Known rows, with every step that occurs:
Y U Z: [-1.22  0.92  2.16  2.58 -1.41 -0.70 -0.85  0.21 -1.39  0.80 -0.93  0.29
  0.36 -0.07  7.62 -0.41 -0.92 -0.76 -0.15 -2.02 -2.08 -1.56  1.21  3.28
  2.92 -2.38 -2.11 -0.01 -1.05 -1.75  0.53]
H Y U: [ 0.82 -1.05  3.25  0.64 -1.48 -2.98  2.05 -2.18 -0.88  0.60 -0.67  1.42
 -0.36  2.56  5.13  0.33  2.50 -2.69 -0.66 -0.83 -0.66 -0.28  1.42  3.18
  1.03  1.60 -1.58  1.10 -1.62 -3.61 -0.83]
V Z: [ 0.25 -0.03 -0.48 -1.07  2.47  0.03  1.73  0.66 -0.18  0.04 -2.35 -1.10
 -1.08  1.53  2.90  0.54 -0.76  1.01 -2.97 -2.32  0.19 -2.71  1.19  0.56
  1.47 -0.37 -2.50 -2.20 -1.39 -0.11  1.30]
D V Z U: [-5.01 -0.59  1.17  0.93  2.34  3.55 -2.10 -0.29  1.91  1.41 -1.38  1.80
  1.33  1.17  1.57  0.80 -3.55  1.22 -0.67  0.17  0.00 -0.38  2.68 -0.54
  0.94  2.54 -3.05 -0.05 -2.11  1.65  4.20]
U Q F: [-0.51 -0.07 -2.33  1.18  1.96 -1.30  1.26  0.58  3.41  0.19 -3.96 -1.06
  0.37  0.94  2.74 -2.68  0.96 -2.14 -3.12  0.72 -0.72  0.67  3.03  3.39
  3.61 -1.20  0.04 -5.60  1.78  0.95  2.20]
V Z H R F Q U: [-1.94 -2.77 -0.91 -2.00  3.43  1.37 -0.23 -0.56  1.59  0.31 -3.56 -2.35
  0.90  5.11  2.65  1.99  1.53  0.40 -2.05 -1.17  0.76 -2.99 -0.61  2.46
  0.87  0.44 -5.12 -3.89  0.53  1.41  1.53]
F Q U Y H: [-2.73  2.71 -2.29  0.44 -0.61  0.27 -2.65 -1.20  0.20  1.05 -4.00 -0.49
  0.74 -0.53  2.12 -2.16  4.29 -2.11 -3.72  0.20 -3.44 -3.36  0.65  6.78
  1.89 -4.51 -2.21 -0.77  2.53 -0.52  0.72]
D V Z H Y U: [-5.26 -1.45 -0.24  0.66  1.72  1.80 -0.97 -1.01  1.40  2.40 -1.02  1.65
  1.91  3.62  1.69  2.08 -2.41  0.95  0.30  1.20 -0.10 -0.30  1.35  0.04
  0.41  4.48 -2.27 -0.17 -1.10  1.29  2.28]
Q U Y H Z V D: [-1.19  0.23  2.22  1.66 -1.72 -0.33 -0.59 -0.47 -0.67  1.06 -3.54  1.27
 -0.69  1.36  3.95 -0.72  2.03 -0.48 -1.59  0.09 -3.64 -4.63 -3.97  3.95
  2.98 -1.16 -2.20 -2.59 -0.63  0.71  1.13]
V Z U Y: [-1.10 -1.28  2.83 -0.38  4.04  0.59  0.52  2.15  0.70 -1.12 -2.12  1.06
 -2.06  0.54  5.02  0.13 -0.32  0.45 -0.51 -1.47 -0.27 -4.05  1.22  0.65
  2.35 -1.70 -3.92 -3.40 -1.62 -0.33  3.94]
D V: [-4.99  1.29 -1.34  1.13 -0.95  2.82 -1.20 -0.54  1.28  1.87 -0.87  1.74
  2.01  0.67 -1.14 -0.08 -3.15 -0.08 -1.65  1.32 -0.35  0.67  3.26  0.00
  0.08  1.79 -1.78  1.79 -0.92  1.43  2.61]
F Q U Z V: [-2.37  2.63 -0.08  0.16 -0.78  1.23 -3.64 -3.18 -1.76  1.90 -4.94 -1.14
  0.53 -0.22  3.82 -1.86  1.12 -1.90 -4.40 -0.93 -2.77 -3.39  2.28  6.91
  2.57 -2.31 -3.30 -1.06  1.12  0.64  1.58]
Q U Y H: [-1.55  0.34  0.18  1.59 -2.58 -1.88 -0.62  1.06  1.30  0.40 -3.41  1.52
  0.18 -0.25  3.03 -0.56  2.72 -1.41 -2.12  0.38 -3.87 -4.47 -3.44  3.90
  2.50 -3.61 -1.02 -1.35  0.05 -0.11  1.32]
H Y U Z V: [ 0.19 -1.48  4.83  0.97 -1.79 -3.15  1.60 -2.19 -3.04  1.60 -0.79  1.31
 -0.90  1.50  7.73  0.51  0.09 -2.34  0.17 -0.47 -0.79 -1.90  1.89  3.20
  1.63  1.90 -1.96  0.08 -1.82 -3.32 -0.25]
Q F: [ 1.83 -0.92 -0.70  0.43 -0.51 -1.57 -1.12 -2.33  0.31  1.43 -3.51 -1.02
  0.98  1.99  0.42 -1.64  0.44 -2.02 -1.95 -0.51 -1.22  4.35  1.64  2.46
  1.54 -1.17 -0.83 -3.94 -1.34  1.66  0.07]
R H Z U: [-4.30 -0.41  1.59 -0.64  0.03  1.37 -0.10  0.08 -0.48  1.60 -1.30 -0.79
  2.34  0.58 -2.33  0.76  0.90 -1.96  2.04 -2.03  0.84  0.13 -1.28  1.25
 -0.28  0.13 -5.33 -2.61 -1.11 -1.94  3.14]
Z H Y U Q F: [-2.07 -2.58  0.42  0.14  1.73 -2.54  0.70 -2.29  1.86  1.21 -2.52  2.09
  1.24  5.93  1.45  1.21  2.73 -1.68  2.01  1.62 -0.64  0.61 -1.27  3.46
  1.19  3.52 -0.89 -3.64  0.83  0.32  1.15]
Y H: [-2.48  1.27 -2.49  1.55 -0.26 -1.22 -0.99 -1.03  0.09  1.95 -1.18  0.79
  2.26  0.16 -1.70 -0.46  1.67  1.98  0.95 -0.13 -1.94  0.11 -3.27  2.10
 -0.48 -1.30  0.98 -0.60  0.83 -1.80 -0.86]
D V Z H R: [-5.51 -2.10 -1.40  0.00  1.95  3.50 -0.50  0.11  1.87  1.48 -1.34  0.71
  1.88  3.07 -0.51  2.27 -3.33  1.36 -0.64  1.67  0.79 -0.93  1.76 -0.45
 -0.09  3.78 -3.10 -0.51 -0.88  2.57  2.89]
R H Z: [-3.69  0.25 -0.66 -1.13 -1.22  0.52  1.35  0.68 -1.32  2.03 -1.17 -2.00
  2.33  0.55 -2.82  0.74  0.73 -2.07  0.54 -1.77  0.97 -0.11 -0.86  0.95
 -0.51 -0.20 -4.68 -2.47 -0.43 -1.99  1.60]
Z H Y: [-2.42 -1.67 -0.14 -1.44  0.93 -2.15  1.77 -1.93  0.49  0.97 -1.98  2.57
  0.10  5.30 -1.84  2.13  1.92 -0.80  1.06  1.54  0.54 -1.24 -1.59  1.58
 -0.22  3.81 -1.53 -2.20  0.60  0.22  2.05]
Y U Q: [-1.69  1.53  0.57  2.87  1.15  0.64  0.00  0.21  2.94 -0.25 -1.81  0.77
  1.45  1.62  5.18 -1.93  1.36 -1.59 -0.65 -1.12 -1.97 -0.71  2.19  4.61
  2.96 -1.48 -0.85 -0.53  0.57 -1.21  0.37]
F Q: [-2.13  3.42 -2.80 -0.77  0.89  1.87 -1.57 -2.18 -0.63  0.77 -3.00 -1.14
  0.48  0.35 -0.13 -2.32  2.46 -1.57 -3.66 -0.80 -1.01 -0.96  4.06  5.23
  0.58 -2.65 -2.70  0.07  2.11 -0.53  0.68]
R H: [-3.87  1.66 -1.29 -1.29 -0.28 -0.09  0.04  0.53  0.25  2.26 -1.68 -0.80
  2.85 -0.42 -3.76  0.46  1.13 -2.54  1.11 -0.90 -0.33 -0.08  1.02  0.64
 -1.32 -2.76 -4.76 -2.53  0.47 -1.18  1.94]

Rows:
[-1.49 -0.21  0.44  1.71 -2.92 -1.54 -0.16  1.09  0.53  0.38 -3.00  0.89
 -0.04  0.24  3.43 -0.37  2.40 -1.21 -2.36  0.05 -3.23 -4.47 -4.32  4.09
  2.81 -2.32 -0.99 -1.30 -0.57 -0.57  1.23]
Q U Y H Z
[-1.50 -0.95  2.10  0.11  5.37  1.02  0.43  1.03  2.50 -1.09 -3.00  0.26
 -1.13  1.19  4.73 -0.11 -0.30  0.94 -1.44 -1.89  0.17 -3.25  1.37  1.46
  2.97 -0.06 -3.02 -3.99 -0.94 -0.15  4.44]
V Z U Q
[-2.21  2.64 -1.27  0.14 -1.18  0.37 -2.61 -2.11 -1.06  1.36 -4.59 -1.55
 -0.06 -0.79  3.96 -1.49  2.19 -1.97 -5.27 -1.11 -2.61 -3.39  1.88  6.49
  2.99 -3.38 -3.18 -0.86  1.66  0.04  2.02]
F Q U Z
[-5.20 -0.75  1.08  0.98  2.24  3.11 -1.47  1.16  1.69  1.04 -1.16  2.02
  0.55  0.46  2.58  0.54 -3.48  0.70 -0.48  0.97 -0.21 -1.64  2.94 -0.70
  1.26  1.29 -3.32 -0.54 -1.61  1.24  4.57]
D V Z U Y
[-2.84  1.94 -0.74  0.54 -0.61  1.51 -2.89 -2.14 -1.33  1.53 -4.19 -0.68
  1.06  0.54  2.16 -2.36  3.01 -1.79 -3.04 -0.06 -3.00 -3.43  0.20  7.41
  1.86 -2.13 -2.25 -0.91  1.53 -0.18  0.06]
F Q U Y H Z V
[-3.88 -1.30  1.09 -0.19  0.86  0.67 -0.29  0.19  0.55  1.68 -2.23 -1.49
  2.67  0.69 -1.18  0.10  1.28 -2.63  1.72 -1.36  0.68  1.21 -0.69  1.88
  0.86  0.00 -4.72 -4.79 -0.41 -1.41  3.37]
R H Z U Q F
[-2.30  0.46 -0.18  1.12  0.04 -0.22  1.92  2.27 -2.64  0.90 -0.65  1.08
 -1.53  0.13  2.77 -1.35  0.79  0.70  1.05  1.25 -1.51 -4.12 -2.01  1.60
  1.31 -1.58 -1.66 -3.23  1.00 -1.68  0.36]
U Y H Z V D
[-2.71  1.28 -0.92 -0.46 -0.77 -0.79 -2.16 -2.81 -1.18  1.66 -4.47 -0.85
 -0.21  0.77  3.91 -0.32  2.92 -2.13 -4.26 -0.14 -2.19 -3.57  0.82  6.47
  2.67 -1.34 -3.10 -1.68  1.93 -0.21  2.24]
F Q U Z H Y
[-2.22 -2.94 -1.00 -1.96  3.36  0.82  0.38  0.93  1.35  0.02 -3.26 -2.01
  0.16  4.33  3.55  1.79  1.64 -0.09 -1.90 -0.48  0.52 -4.21 -0.33  2.20
  1.15 -0.76 -5.31 -4.53  0.95  1.05  1.81]
V Z H R F Q U Y
[-4.80 -0.47  1.09 -0.28  0.85  1.26  0.31  0.83  0.59  1.32 -1.64 -0.92
  2.30  0.34 -1.43  0.32  0.96 -2.20  1.68 -1.41  0.94 -0.62 -0.70  1.57
  0.55  0.07 -4.94 -3.54 -0.19 -2.02  3.73]
R H Z U Q
[-1.96  3.11  0.50  0.15  0.12  1.51 -3.22 -3.70 -2.26  2.17 -5.06 -1.35
 -0.64  0.30  4.43 -1.81  1.61 -1.22 -4.63 -0.97 -2.89 -3.64  2.22  6.36
  3.09 -2.13 -4.38 -2.20  1.43  1.10  1.99]
F Q U Z V D
[ 0.73 -0.90  5.23  0.95 -0.81 -2.83  1.90 -2.68 -3.60  1.78 -0.99  1.20
 -1.98  2.04  8.41  0.45  0.54 -1.70  0.03 -0.62 -0.86 -2.12  1.81  2.78
  2.19  2.13 -3.12 -1.15 -1.59 -2.85  0.14]
H Y U Z V D
[-1.52 -1.71  3.26  0.72 -0.17  1.78  1.44  1.18 -1.23 -1.55 -0.85  1.20
 -1.73  1.47  3.24 -0.58 -0.12 -0.57 -0.58 -1.40  0.99 -2.34 -1.26  2.08
  2.70  1.58 -2.84 -1.06 -2.27 -1.47  3.46]
H Z U Y
[-1.59 -0.29  1.67  1.77 -2.57 -0.71 -0.92  0.01 -0.14  0.82 -3.44  1.40
  0.46  0.85  3.24 -0.79  1.49 -1.09 -1.46  0.19 -3.44 -4.50 -4.02  4.50
  2.45 -1.31 -0.96 -1.42 -0.98  0.21  0.69]
Q U Y H Z V
[-0.52 -0.51  2.64  0.24 -0.97  2.90  0.88 -2.41 -3.50  1.02 -1.80 -0.22
  0.32  3.71  0.31 -1.14 -2.59  0.08 -0.99 -1.86  1.08 -0.99 -0.39  2.85
  0.92  4.88 -1.63 -0.26 -2.96  0.28 -0.06]
H Z V
[-3.40 -0.40  3.09  1.60  1.90  0.38 -1.70  1.37  1.42 -0.80 -1.27  3.77
 -0.43 -0.76  2.12 -1.14  1.45 -0.13  2.87  0.66 -1.79 -2.34 -0.89  1.92
  1.40 -2.84 -2.46 -1.98 -0.29 -1.28  3.92]
Z U Y H
[-2.24 -0.22 -1.96  1.74 -1.07 -0.49  0.31 -0.92 -1.58  1.70 -0.59 -0.40
  1.82  1.23 -0.63 -0.16  1.37  2.48  0.51 -1.08 -0.55  0.03 -5.36  2.45
  0.32  1.35  1.15 -0.46 -0.13 -2.72 -1.20]
Y H Z
[-2.38 -0.36  1.26  0.79 -2.24 -1.76 -1.30 -0.61  0.06  1.13 -4.35  0.81
 -0.17  1.14  4.20  1.38 -0.02 -0.70 -2.89 -0.44 -2.53 -4.41 -3.29  3.51
  3.61 -0.63 -2.27 -2.57 -0.64  1.77  3.78]
Q U Z H
[-0.23  2.65  3.95  0.00  2.47  3.49 -0.81 -4.50 -2.71  2.43 -3.13  1.52
 -0.89  3.63 -0.02 -1.85 -2.09  0.76  0.35 -0.51 -1.21 -1.31  2.56  1.88
  0.52  2.38 -4.31 -2.96 -1.40  2.93  0.84]
Z V D
[-5.83 -0.70 -1.76  0.09  2.11  2.81 -1.08 -0.17  1.74  2.27 -1.52  1.35
  1.99  2.96 -0.35  1.79 -3.38  1.53 -0.40  1.19  0.17 -0.67  1.43 -0.73
  0.17  3.65 -2.30 -0.79 -0.73  2.65  3.21]
D V Z H
[-1.42  1.57  3.15  0.35  0.35  0.39  0.22 -1.01 -5.05  2.39 -2.42  0.01
 -2.53 -0.43  5.94 -0.57 -4.28  0.99 -0.90 -0.51 -0.89 -4.31  2.32  0.92
  2.77  0.08 -4.14 -4.24 -0.61  0.99  3.03]
U Z V D
[-0.70  0.89  4.00  1.21 -1.91 -0.25 -1.62 -2.33 -1.96  1.93 -4.65  0.39
 -1.17  0.59  6.02 -0.04 -1.43 -0.50 -3.30 -1.17 -3.08 -4.67 -1.16  3.59
  3.93 -0.37 -3.58 -2.89 -1.79  2.13  3.01]
Q U Z V D
[-2.65 -0.10 -0.58  1.19 -0.85 -0.64  1.55  2.79 -2.25  0.67 -0.46  1.32
 -0.42 -0.47  2.04 -1.38  0.43  0.16  1.34  1.37 -1.32 -4.00 -1.80  2.00
  0.82 -1.72 -0.52 -2.05  0.68 -2.09 -0.08]
U Y H Z V
[-1.02 -2.34  0.66 -1.13  3.45 -1.43  1.38 -0.73  0.24  0.89 -2.21  0.43
 -0.30  4.90  3.17  2.42  0.99  0.79  0.12 -1.06  0.22 -2.38 -1.07  1.38
  1.07  2.95 -2.42 -3.21 -0.79 -0.06  1.18]
V Z H Y U
[-3.00 -1.66  0.54 -0.06  1.81 -1.94  1.28 -1.57  1.77  0.80 -1.96  2.58
  0.87  5.62  1.09  1.58  2.56 -1.21  1.92  1.59 -0.27 -1.15 -1.27  3.02
  0.90  3.61 -1.15 -2.36  1.17 -0.24  1.65]
Z H Y U Q
[-3.02  0.21  3.08  1.56  3.66  1.68 -0.95  0.26  4.01 -1.36 -2.86  2.65
 -0.19  0.56  2.34 -1.60  0.65 -0.76  0.09 -0.32 -0.34 -1.63  1.81  2.84
  2.99 -0.46 -2.44 -2.65 -0.03  0.02  5.74]
Z U Q
[-1.03 -1.69  1.76 -0.88 -0.35  3.03 -0.68 -1.57 -0.84  0.79 -2.63 -4.04
  0.44  2.61  5.63 -0.39  1.26 -1.94 -3.65 -0.69  1.27 -2.09  3.43  3.47
  0.90 -2.15 -8.20 -2.83  0.98 -0.14  0.38]
H R F Q U Z V D
[-2.39  1.19 -1.99  0.20 -0.74  0.99 -1.80 -0.86  0.28  0.20 -3.84 -1.08
  0.53 -0.44  2.13 -1.67  4.45 -2.24 -3.83  0.54 -2.80 -3.64  1.06  7.15
  1.60 -4.30 -3.03 -0.52  2.35 -0.64  0.33]
F Q U Y H R
[-2.72 -1.00 -0.03  1.23 -0.07  0.90 -2.15 -2.32 -1.13  2.72 -2.05 -2.49
  2.28  1.45  3.55 -0.14  2.18  1.24 -0.10  0.11 -1.13 -1.27 -2.26  3.64
  0.17 -1.96 -4.04 -3.14  1.81 -1.60 -1.37]
Y H R F Q U Z V D
[-2.99  0.64 -1.23 -0.39 -0.61  1.03 -2.27 -2.03 -0.57  0.77 -4.56 -1.66
  0.33  0.61  2.94 -0.36  2.49 -1.72 -4.29 -0.09 -1.94 -3.69  1.13  6.71
  2.36 -2.17 -3.92 -1.43  1.99  0.67  2.13]
F Q U Z H R
